Every row comes from one small tree of marks. The marks that hang from a mark follow it in brackets, in the order of their numbers. Every link used is in the known rows. Which tree was each row made from?
Known rows
Q_110[Q_351[Q_107 Q_593[Q_671] Q_876]]: 31 -115 48 -38 -111 -6 46 128 64 -71 -32 54 43 -775 15 207 -310 310 32
 -213 25 -128 168 -209 17 -221 200 -81 38 -460 128 361 -427
Q_450[Q_107 Q_231[Q_876[Q_351[Q_560 Q_593]]]]: -17 -296 6 -114 62 -226 5 -212 -186 -233 197 184 373 -229 -10 388 -466
 27 345 172 190 168 67 -43 -46 -124 137 -386 -246 57 217 66 -425
Q_560[Q_351[Q_107 Q_593]]: 63 -61 -39 -84 -112 -243 -134 185 93 104 -82 -45 12 -547 -145 210 -314
 -12 137 -46 85 272 63 -161 54 -36 130 -70 -60 -359 53 208 -323
Q_593[Q_351[Q_107 Q_560 Q_876[Q_231]] Q_671]: 117 -222 101 37 15 -160 62 9 -115 -288 -229 71 93 -658 -5 189 -359 179
 227 -4 -241 -174 156 -229 83 -290 121 -318 -242 -339 29 472 -549
Q_593[Q_671]: 133 6 42 -192 109 21 85 74 -183 -23 40 -112 129 -269 2 85 59 81 27 143
 -24 -90 170 -44 -5 -226 -135 39 -88 -263 57 226 -202
Q_450[Q_107]: 131 35 25 -310 73 -120 -4 -20 -166 35 146 42 206 -21 90 191 -77 23 113
 46 61 -40 -2 -107 -48 -55 -140 11 -237 -48 -172 141 -251
Q_671[Q_593]: -24 -7 -160 -287 -1 -35 -60 53 -176 -74 27 92 167 -179 73 -16 61 96 213
 88 98 96 109 -108 -155 -55 -124 155 -78 -42 -178 179 -318
Q_876[Q_231 Q_351[Q_107 Q_593]]: -42 -381 -113 -197 -23 -341 -102 -44 135 -63 -16 108 327 -535 -201 572
 -551 -4 183 71 -148 271 69 -155 -107 -135 276 -199 -229 -197 -12 137
 -403
Q_560[Q_351[Q_593[Q_671] Q_876[Q_211[Q_406]]]]: 95 -7 18 96 -23 -64 38 41 179 52 75 -6 60 -622 -192 359 -248 -61 -4 -97
 -42 -65 8 -73 23 -106 73 -208 95 -119 130 393 -282
Q_593[Q_351[Q_560 Q_876[Q_231[Q_450]]] Q_671]: 210 -23 213 -162 108 76 250 -234 -135 -288 -180 -31 182 -735 29 246 -195
 119 171 306 -204 -277 199 -179 84 -352 101 -200 -14 -292 -20 460 -430
Q_231[Q_450[Q_107] Q_876[Q_211[Q_406[Q_110]]]]: 79 121 -170 -652 109 -188 -167 -378 -31 -62 162 58 332 3 290 519 -158
 181 195 113 298 110 -120 130 170 -217 -307 -377 163 -79 -396 244 -350
Q_211[Q_406 Q_876]: 58 188 -68 -224 101 -72 35 -155 107 -139 -88 34 130 -166 346 72 100 144
 77 -36 334 181 -131 -33 -51 6 -179 7 -63 35 -21 287 -265
Q_211[Q_406[Q_110] Q_876[Q_231 Q_351]]: 94 33 -51 -381 130 -247 -216 -324 270 -132 -148 111 304 -231 305 334
 -397 115 -26 133 237 373 -110 -37 -2 6 163 -242 -45 15 -59 260 -414
Q_406[Q_110[Q_351] Q_211]: 232 243 -64 -570 2 38 -273 -184 71 172 139 -72 55 -430 142 -68 -263 258
 -98 145 79 143 246 -117 154 -67 30 21 170 -263 -94 327 -238
Q_231[Q_450[Q_107] Q_876[Q_351]]: -8 -57 -50 -393 153 -212 -10 -384 -122 -233 40 8 453 -315 104 519 -238
 67 384 381 274 26 14 174 -3 -114 -8 -226 132 -113 -215 91 -324
Q_211[Q_406[Q_110] Q_876[Q_231 Q_351[Q_560]]]: 97 -45 45 -240 130 -143 -129 -315 215 -180 -175 67 206 -298 299 218 -441
 46 80 61 229 402 -74 -160 -39 -88 211 -379 -128 1 42 325 -499
Q_450[Q_231[Q_876[Q_211[Q_406] Q_351[Q_593]]]]: -139 -212 -312 -224 17 -254 -25 -381 97 -174 183 132 442 -309 -39 619
 -344 82 256 140 195 166 -4 179 -22 23 -26 -456 -10 196 118 145 -214
Q_593[Q_351[Q_107 Q_876] Q_671]: 69 -15 9 6 -95 -183 25 38 -75 -161 -245 4 136 -594 83 113 -105 335 150
 -65 -77 -285 115 -35 125 -116 -114 -126 -21 -364 -48 348 -417
Q_450[Q_107 Q_231[Q_876[Q_351]]]: 25 -149 -41 -288 104 -295 -110 -330 -247 -188 131 173 438 -64 107 392
 -321 171 268 247 261 24 25 202 -48 80 10 -295 -172 144 -36 63 -273
Q_211[Q_406]: -27 133 -128 -169 77 4 -16 -107 -31 -33 -35 -1 148 -125 205 125 68 90 82
 -11 196 152 58 -50 22 14 -162 -13 -88 -100 -71 229 -186
Q_560[Q_351[Q_107 Q_593 Q_876[Q_211 Q_231]]]: 116 -303 -58 -249 -148 -384 -115 -3 195 169 18 192 108 -754 -403 492
 -659 -58 48 -169 -206 142 21 -180 -143 -83 352 -277 -130 -161 -145 378
 -411
Q_211[Q_876[Q_231 Q_351[Q_107]]]: 103 -218 -25 -322 71 -412 -99 -196 139 -168 -204 116 306 -489 67 419
 -487 111 208 63 51 226 -124 -33 -193 -80 270 -227 -184 -66 -70 279 -413
Q_110[Q_351[Q_560 Q_876]]: 49 6 114 -107 -61 107 173 -157 -23 -7 -75 45 -81 -628 100 -114 -242 198
 50 -60 224 -103 253 -291 -140 -25 240 -103 -8 -205 42 400 -303
Q_211[Q_406[Q_110] Q_876[Q_351[Q_107 Q_560]]]: 26 30 -4 -153 21 -257 -186 -146 176 -184 -289 -35 104 -304 419 129 -363
 172 238 -205 412 339 -142 -87 73 -66 113 -443 -15 -216 94 259 -509
Q_876[Q_211[Q_406]]: 45 36 -212 -239 48 -70 34 -170 59 41 115 -36 150 -144 28 323 -5 40 82
 -40 44 -1 -38 1 -66 -13 -229 -152 -100 26 -151 275 -103
Q_450[Q_107 Q_231[Q_876[Q_211]]]: 126 -118 -119 -487 58 -306 -15 -264 -276 -34 306 168 337 54 -14 380 -228
 177 196 97 118 -88 -40 183 -117 -95 -234 -280 -219 197 -197 200 -190
Q_671[Q_593[Q_351[Q_107]]]: -65 -49 -233 -154 -155 -279 -187 99 -62 -250 -194 27 186 -319 156 29 -17
 243 392 12 -12 -41 24 -68 36 -54 -228 -3 -90 -146 -206 281 -428
Q_560[Q_351[Q_876[Q_231[Q_450]]]]: 191 45 136 -405 48 -90 -34 -240 -8 45 -157 85 128 -724 -138 307 -349 -29
 43 257 83 114 150 -91 -58 16 361 -35 71 -208 -225 343 -279

Write each row's tree
-176 -214 -408 -176 31 -378 -145 -282 100 -170 -36 0 268 -337 32 597
 -359 132 381 -16 232 124 -36 223 -48 -29 -89 -521 78 -55 -137 257 -312 -> Q_231[Q_876[Q_211[Q_406] Q_351[Q_107]]]
53 -358 -18 -158 51 -253 -73 -133 -20 -137 -124 27 182 -451 -113 382
 -531 -11 324 63 -44 177 119 -173 -148 -142 332 -378 -323 -201 10 267
 -379 -> Q_876[Q_231 Q_351[Q_107 Q_560]]
150 -27 -175 -501 41 -152 -175 -206 110 118 117 93 208 -98 28 394 -297
 60 -64 21 -24 204 8 -96 48 -85 -42 -253 -156 3 -286 303 -256 -> Q_876[Q_211[Q_406[Q_110]] Q_231]
56 -67 1 -56 -168 -260 -83 118 91 103 -165 96 -4 -725 -155 166 -369 81
 83 -212 101 191 104 -191 -26 41 261 -65 -2 -368 23 239 -433 -> Q_560[Q_351[Q_107 Q_593 Q_876]]
-2 -288 -42 30 -2 -148 3 140 54 -115 -22 -97 292 -536 -119 406 -291 39
 196 8 -85 32 90 -64 25 -239 81 -197 -76 -396 218 135 -356 -> Q_876[Q_351[Q_107 Q_593[Q_671]]]
61 -361 -7 -189 -98 -184 82 53 -50 -38 -86 246 81 -633 -165 289 -500 46
 89 -218 -81 230 151 -373 -135 -229 322 -179 -313 -291 -7 269 -594 -> Q_351[Q_107 Q_560 Q_593 Q_876[Q_231]]
80 -2 48 -71 -95 -134 61 54 83 138 -63 87 24 -707 -179 62 -247 -18 -63
 -16 94 161 153 -207 -54 79 261 61 55 -213 57 219 -339 -> Q_560[Q_351[Q_593 Q_876]]
0 -156 -1 -69 -114 -15 18 61 113 -52 12 -46 -30 -594 50 104 -343 164 173
 -143 99 119 143 -345 -34 -252 148 -178 -137 -395 194 326 -367 -> Q_110[Q_351[Q_107 Q_560 Q_593]]
117 -149 -2 -336 125 -225 -4 -273 144 -122 -92 83 325 -451 19 307 -343
 23 95 242 43 178 -54 -43 -243 -25 242 -112 -132 49 -42 222 -326 -> Q_211[Q_876[Q_231 Q_351]]
72 41 -84 -243 -51 -43 23 -183 34 100 -32 60 11 -286 97 88 -226 131 -14
 -276 185 34 85 -193 -16 -37 18 -318 0 -132 -92 346 -340 -> Q_351[Q_560 Q_876[Q_211[Q_406[Q_110]]]]
178 -206 -1 -584 -2 -181 124 -261 5 31 239 231 398 -492 -214 718 -433
 -73 84 58 -256 -65 -88 -206 -166 -245 117 -125 -117 -48 -318 236 -377 -> Q_351[Q_593 Q_876[Q_211 Q_231[Q_450[Q_107]]]]
161 -85 87 30 -48 -15 306 -63 -78 -100 -29 -116 103 -643 -138 84 -84 140
 160 49 -263 -456 124 -139 -39 -252 -116 -260 -62 -156 73 454 -327 -> Q_593[Q_351[Q_560 Q_876[Q_211]] Q_671]
7 -181 134 81 -57 67 119 153 -5 -117 -40 18 -39 -804 30 107 -353 253 104
 -261 63 -107 225 -337 13 -343 251 -222 -50 -496 269 423 -495 -> Q_110[Q_351[Q_107 Q_560 Q_593[Q_671] Q_876]]
91 -88 -175 -506 -11 -203 -47 -348 44 -87 -84 133 251 -479 13 682 -363
 114 187 -139 16 -13 -78 -23 -78 -107 90 -315 -11 -142 -386 418 -318 -> Q_351[Q_107 Q_876[Q_211[Q_406] Q_231[Q_450]]]
278 21 146 -644 184 -176 20 -286 -49 -158 43 111 354 -220 206 447 -208
 60 123 224 71 90 -191 -45 -125 -257 -19 -27 -144 6 -267 275 -348 -> Q_211[Q_876[Q_231[Q_450[Q_107]]]]
91 -450 -117 -178 2 -288 -14 -6 156 -51 154 -33 377 -593 -384 766 -580
 -55 199 85 -396 -27 17 -63 -122 -384 156 -398 -224 -207 55 255 -346 -> Q_876[Q_211 Q_231 Q_351[Q_107 Q_593[Q_671]]]
152 -231 -141 -429 51 -404 -209 -143 240 -99 50 140 397 -689 -112 488
 -629 16 180 110 -185 376 -22 -64 -102 -196 261 -143 -34 -100 32 283
 -487 -> Q_406[Q_211[Q_876[Q_231 Q_351[Q_107 Q_593]]]]
10 -315 -67 -78 -55 -95 238 -124 141 45 172 -114 226 -566 -338 353 -344
 -134 229 61 -142 10 84 -214 -254 -175 132 -287 -120 -42 217 149 -239 -> Q_876[Q_211 Q_351[Q_560 Q_593]]
86 165 33 -371 -89 41 -47 -167 70 127 -111 95 22 -517 189 -88 -245 371
 -176 -56 265 -16 215 -212 37 70 191 -17 127 -296 -116 298 -326 -> Q_406[Q_110[Q_351[Q_876]]]
315 242 -64 -634 88 -165 -172 -107 10 131 39 13 170 -288 223 -98 -107
 215 -129 54 108 270 28 -29 63 -138 -106 101 138 -161 -119 233 -356 -> Q_406[Q_110 Q_211[Q_876]]
56 -214 -41 -439 51 -250 -98 -291 16 -134 -159 -35 368 -536 -56 603 -444
 47 295 241 4 101 46 33 -54 -135 289 -228 -63 -288 -215 222 -267 -> Q_876[Q_231[Q_450] Q_351[Q_107]]
71 -133 -161 -334 -122 -257 54 -44 -48 143 -38 100 90 -490 -136 281 -244
 207 95 -298 10 -157 12 -48 -206 -13 11 -164 -78 -191 -217 316 -271 -> Q_351[Q_107 Q_876[Q_211]]
83 0 -32 -320 -90 -18 138 -223 123 131 73 59 74 -608 -58 138 -263 209
 -19 -37 69 -268 125 -110 -203 28 132 -112 56 -67 -139 402 -136 -> Q_110[Q_351[Q_876[Q_211]]]
152 -219 10 -240 -75 -229 28 -72 189 180 111 183 121 -787 -453 418 -545
 -121 -36 45 -196 108 80 -204 -209 -42 318 -146 -72 -33 -98 336 -346 -> Q_560[Q_351[Q_593 Q_876[Q_211 Q_231]]]
20 -42 -113 -290 35 -21 -26 -353 242 -12 67 190 121 -514 24 446 -402 166
 -20 -62 27 -99 56 -123 -141 23 172 -267 -16 83 -219 549 -260 -> Q_110[Q_351[Q_876[Q_211[Q_406] Q_231]]]
182 -34 123 -575 119 -114 29 -296 -169 -62 42 229 314 -329 35 455 -302
 25 104 152 15 -80 17 -135 -81 -96 131 -19 -125 -133 -356 267 -370 -> Q_351[Q_876[Q_231[Q_450[Q_107]]]]
